Every row comes from one small tree of marks. The marks that hang from a mark follow it in brackets, in the order of their numbers. Every link used is in the known rows. Which tree was each row made from?
Known rows
q_733[q_197[q_616] q_709[q_460 q_602]]: [-1.088  1.121  0.091  0.160  1.496  0.021  1.797 -1.128  0.369  1.676
  3.077 -1.054  0.793  1.801  3.746 -0.075  3.391  0.744  3.207 -2.225]
q_711[q_516[q_602[q_335 q_709]]]: [ 0.232  2.603  0.484 -1.191 -1.654 -2.486 -0.889  3.883 -2.900 -0.749
 -1.312 -1.055  3.144 -0.325 -0.727 -0.069 -0.419 -2.774 -0.317  3.434]
q_197[q_733]: [-1.782 -2.532  0.877 -3.512 -0.795  2.380  1.227 -0.803  0.241 -0.710
 -0.260  2.775 -0.271 -1.095  0.968  0.184 -1.295  0.522 -0.532 -0.686]
q_733[q_197 q_709[q_460]]: [-2.782  1.035  0.938  1.251  0.300  1.026  0.349  0.213 -0.126  2.383
  1.699  0.964  0.708 -0.027  1.944 -1.907  2.731 -0.466  2.937 -1.321]
q_711[q_516[q_602[q_335]]]: [-0.143  2.274  0.136 -1.101 -0.139 -1.360 -0.394  7.269 -0.913 -1.543
 -0.867  0.272  1.715 -0.705 -1.132  1.002 -1.301 -2.810 -0.336  4.441]
q_197[q_616 q_733[q_709[q_460 q_602[q_335]]]]: [ 0.329  0.779 -2.104 -0.215  1.779  1.674  3.001 -0.228 -0.712  1.708
  0.356 -2.288 -1.387  0.473  1.895 -1.673  0.207  0.284  3.354 -2.476]
q_733[q_197[q_616] q_709[q_460 q_602[q_516]]]: [ 0.451  0.439 -2.888  0.171  0.285  0.174 -0.291  0.662  0.162  0.245
  2.536  0.000 -0.811  2.363  2.268 -0.941  2.938  1.467  1.020 -1.144]
q_197[q_616 q_733[q_709]]: [-1.785 -0.639  0.624 -3.973  0.600  2.671  3.009 -0.212 -0.527 -0.959
  0.877 -1.587 -0.736  0.937  2.216 -1.374 -0.629 -0.148 -1.342 -1.477]
q_516[q_602[q_709] q_711]: [ 0.123  2.124  2.692  0.258 -0.535 -3.631 -1.376 -3.052  0.005 -1.011
 -1.172  0.081  2.271 -0.238 -0.941  2.363  0.530 -0.635 -1.210  0.972]
q_516[q_602[q_335 q_709] q_711]: [ 0.442  2.652  2.693  1.772 -0.033 -3.119 -0.518 -1.095 -0.764  0.070
 -1.824 -3.034  1.830 -0.081 -2.810  1.723  0.179 -0.677  0.122  1.621]
q_335[q_602[q_516[q_711] q_709[q_460]]]: [ 0.014  0.140  1.415  0.995 -0.473 -1.289 -2.737 -3.165  0.918 -0.835
 -0.886  2.611 -0.654 -1.030 -1.358  0.322 -2.190  2.451  0.162  0.995]
q_779[q_197[q_616 q_733[q_709[q_460]]]]: [-3.067 -1.666  0.956 -2.226  2.222  1.515  2.213  0.042  1.234 -1.816
  1.645 -0.692 -3.296  0.740  1.950 -0.024 -0.475  0.801  3.849 -1.577]
q_602[q_516[q_711] q_709]: [ 1.473 -0.958  0.441  0.633 -1.672 -1.469 -2.121 -3.051 -0.703 -1.946
 -0.796 -0.077 -0.393 -0.447 -2.062  1.004 -0.886  0.408 -2.598  1.699]
q_709[q_602[q_335 q_516]]: [ 2.086 -1.741 -2.062  1.302 -0.813  0.805 -0.443  2.496 -0.132  0.523
 -0.836 -1.131 -0.034 -0.012 -2.093 -0.065 -0.583 -0.232 -2.547  0.863]
q_709[q_460 q_602[q_335 q_516]]: [ 2.012 -0.459 -4.249  1.782 -0.625 -0.076 -1.448  1.045 -0.553  1.207
 -1.435  1.079 -1.304 -0.787 -1.637 -0.852 -1.169  0.647  1.741  1.032]
q_335[q_602[q_516 q_709]]: [-1.016 -2.021  2.188 -1.932 -2.169  0.742 -1.461 -0.529 -0.252  0.065
 -1.139  0.786  1.487  0.322 -0.182 -1.462 -2.200  1.646 -4.307  0.823]
q_733[q_197 q_709[q_602[q_516]]]: [ 0.876 -0.924 -0.054  1.300 -0.946  1.451 -0.497  2.100  0.843  1.509
  2.325  0.382  1.215  1.174  1.144 -0.831  4.434 -1.367 -3.938 -2.170]
q_335[q_602[q_516]]: [-1.290 -2.051  1.672 -1.829 -0.713  1.794 -1.165  2.632  1.686 -0.890
 -0.349  1.849  0.278 -0.213 -0.779 -0.247 -2.912  1.371 -4.374  1.639]
q_602[q_516[q_711]]: [ 1.125 -1.032 -0.044  0.723 -0.216 -0.310 -1.515  0.187  1.164 -3.107
 -0.137  1.121 -1.856 -0.862 -2.786  2.225 -1.592  0.067 -2.795  2.364]
q_197[q_616]: [-1.883 -1.074  0.917 -3.504  0.511  0.397  1.710 -0.380 -0.443 -1.862
  0.466 -2.177  0.225  1.160  0.782  1.481 -2.413  1.061  0.123  2.183]
q_779[q_197]: [-2.625 -3.533  3.807 -0.399  0.929  0.497  0.649  1.248  2.204 -1.485
  1.002 -0.540 -0.430 -0.001 -0.717  2.739 -0.968 -0.375  0.269  1.188]
q_197[q_733[q_709]]: [-1.438 -0.846  1.105 -1.893 -0.234  3.062  1.763  0.368 -0.167  0.592
  0.092  0.972  0.125 -0.814  1.333 -2.088  0.280 -1.669 -2.221 -2.564]

Write each row's tree
[ 0.023 -0.804  0.456 -2.832  1.032  2.118  3.064 -1.071  0.517  0.065
  1.300 -1.235  0.325  1.066  3.142 -0.259  1.096 -0.488 -1.924 -3.048] : q_197[q_616 q_733[q_709[q_602]]]
[ 1.421 -0.617 -0.478  2.382  0.149  0.016 -0.660  2.355  0.388 -1.753
 -0.543 -2.099 -2.446 -0.919 -4.629  1.551 -1.857 -0.208 -1.342  2.892] : q_602[q_335 q_516[q_711]]
[-0.701 -0.257  2.769  1.680  0.482  1.324  1.484  0.539  1.459  3.143
  2.677 -0.431  2.765  0.959  2.394  0.018  4.875 -1.831 -1.814 -3.120] : q_733[q_197 q_709[q_602]]
[ 0.013  2.627  1.967  1.780  1.463 -2.135  0.069  2.158  0.988 -0.881
 -1.058 -1.720  0.584 -0.469 -3.336  2.832 -0.718 -1.019  0.122  2.530] : q_516[q_602[q_335] q_711]
[ 0.020  3.699 -1.551 -0.402 -1.542 -3.300 -1.719  2.592 -3.438 -0.064
 -2.078  1.199  2.057 -1.233  0.018 -0.983 -0.801 -1.784  3.888  3.322] : q_711[q_516[q_602[q_335 q_709[q_460]]]]
[-1.910  0.434 -1.377 -3.281  0.845  1.715  2.189 -1.477 -1.143 -0.680
  0.409  0.301 -1.802  0.096  2.757 -2.275 -1.160  0.886  2.719 -1.525] : q_197[q_616 q_733[q_709[q_460]]]
[ 0.740 -3.709  0.027 -2.040  1.134  1.929  1.256  1.836  2.379 -3.023
  2.125 -1.054 -2.800  1.995  0.936  1.102  1.098  0.177 -3.159 -2.196] : q_779[q_197[q_616 q_733[q_709[q_602[q_516]]]]]
[-0.806  2.759 -1.283  0.371 -1.197 -2.699 -1.133 -1.344 -2.855  1.904
 -3.029 -0.618  1.747 -0.264 -0.750 -1.598 -0.747  0.425  3.936  1.132] : q_516[q_602[q_335 q_709[q_460]]]
[ 3.052  0.590 -2.719  4.215  0.830 -1.359 -1.562  0.005  0.993 -0.259
 -0.731  0.710 -2.297 -1.560 -3.020  1.856 -0.787  0.563  1.999  1.121] : q_709[q_460 q_602[q_335 q_516[q_711]]]
[-0.061  0.385 -1.685 -2.089  1.214  1.116  2.111 -2.586  0.009  0.590
  0.913  1.136 -0.692  0.354  3.843 -1.115  0.723  0.424  2.066 -3.531] : q_197[q_616 q_733[q_709[q_460 q_602]]]
[ 0.055 -1.144  3.492  0.351 -0.760 -0.435 -1.752 -1.873  1.418 -1.256
 -0.534  0.278  0.364 -0.524 -1.796  1.166 -1.854  1.545 -4.030  0.918] : q_335[q_602[q_516[q_711] q_709]]
[ 1.322  0.197 -1.655  1.191 -1.502 -2.193 -2.948 -4.422 -1.303 -1.469
 -1.402  2.126 -1.445 -1.404 -1.674  0.279 -1.205  1.432  1.274  1.635] : q_602[q_516[q_711] q_709[q_460]]
[ 1.665  0.773 -1.977  3.148 -0.903 -1.832 -2.156 -2.302 -1.929 -0.217
 -1.877 -1.090 -2.065 -1.126 -3.537 -0.402 -1.666  1.252  2.683  2.114] : q_602[q_335 q_516[q_711] q_709[q_460]]
[ 0.257  4.030  0.219  2.431  0.318 -4.077 -1.484 -2.274 -1.338  0.534
 -2.266 -0.720  0.500 -0.830 -2.321  0.751 -0.267  0.362  4.390  1.603] : q_516[q_602[q_335 q_709[q_460]] q_711]
[ 0.662 -0.652  0.572  0.994  0.748  2.924  2.493  1.251  0.170  2.981
  0.087 -1.671  0.583 -0.478  0.576 -1.755  1.570 -2.292 -1.594 -3.614] : q_197[q_733[q_709[q_602[q_335]]]]
[ 0.365  0.295 -1.268  2.125  0.755 -0.076  0.531 -0.525 -0.259  2.796
 -0.914  0.246  0.325 -1.052 -0.255  0.194 -0.711 -0.030  3.784 -0.148] : q_709[q_460 q_602[q_335]]
[-0.674  1.552  1.035 -0.643 -1.390 -1.940 -0.282  0.261 -2.366  1.492
 -2.419 -2.841  2.742  0.648 -1.267 -0.785 -0.288 -0.586 -0.186  1.604] : q_516[q_602[q_335 q_709]]
[ 0.247  1.269 -0.626  2.102  0.680  0.263  0.253 -1.698  0.132  2.717
  0.018  1.474  1.645 -0.995  2.266 -1.547  1.530 -2.051  0.775 -2.336] : q_733[q_709[q_460 q_602]]
[ 1.646 -0.953 -3.943  0.280 -1.160 -0.488 -2.179 -1.025  0.017 -0.056
 -0.911  4.249 -0.685 -0.944  0.271 -0.195 -0.698  0.863  0.495  0.150] : q_709[q_460 q_602[q_516]]
[ 0.912  0.667 -2.582  3.768 -0.093  1.081 -0.553  2.910 -0.235  3.162
  1.306 -0.503 -0.646  0.724 -0.316 -2.445  3.397 -0.604  1.373 -1.496] : q_733[q_197 q_709[q_460 q_602[q_335 q_516]]]
[-0.986 -2.880  2.920 -1.740  2.393  1.689  3.102  0.370  2.750 -1.481
  2.741 -2.139 -1.101  1.596  2.352  2.027  1.425 -0.645 -0.869 -3.195] : q_779[q_197[q_616 q_733[q_709[q_602]]]]
[ 0.657 -0.657 -0.660 -0.614  0.126  1.002  0.670  2.033  0.798 -0.237
  3.135 -2.326  0.272  2.945  1.818 -0.022  3.311  0.238 -2.964 -1.062] : q_733[q_197[q_616] q_709[q_602[q_516]]]
[ 2.921 -1.266 -0.202  1.742  0.074 -0.976 -1.550 -0.783  2.308 -1.960
  0.364  1.768 -0.391 -0.851 -1.719  3.174  0.150 -0.318 -3.285  0.572] : q_709[q_602[q_516[q_711]]]
[-2.794 -0.383  3.015 -1.020 -0.664 -0.082 -0.665 -3.769 -0.276  1.971
 -1.107  1.789  2.101 -0.888  1.674 -1.352 -2.227  1.957  2.019 -0.149] : q_335[q_602[q_709[q_460]]]
[ 1.560 -0.285 -4.707 -2.257 -0.102  1.388  0.213 -0.734 -0.361 -1.067
  0.323  2.098 -2.487  0.755  2.340 -2.020  0.333  1.242 -0.242 -2.349] : q_197[q_616 q_733[q_709[q_460 q_602[q_516]]]]
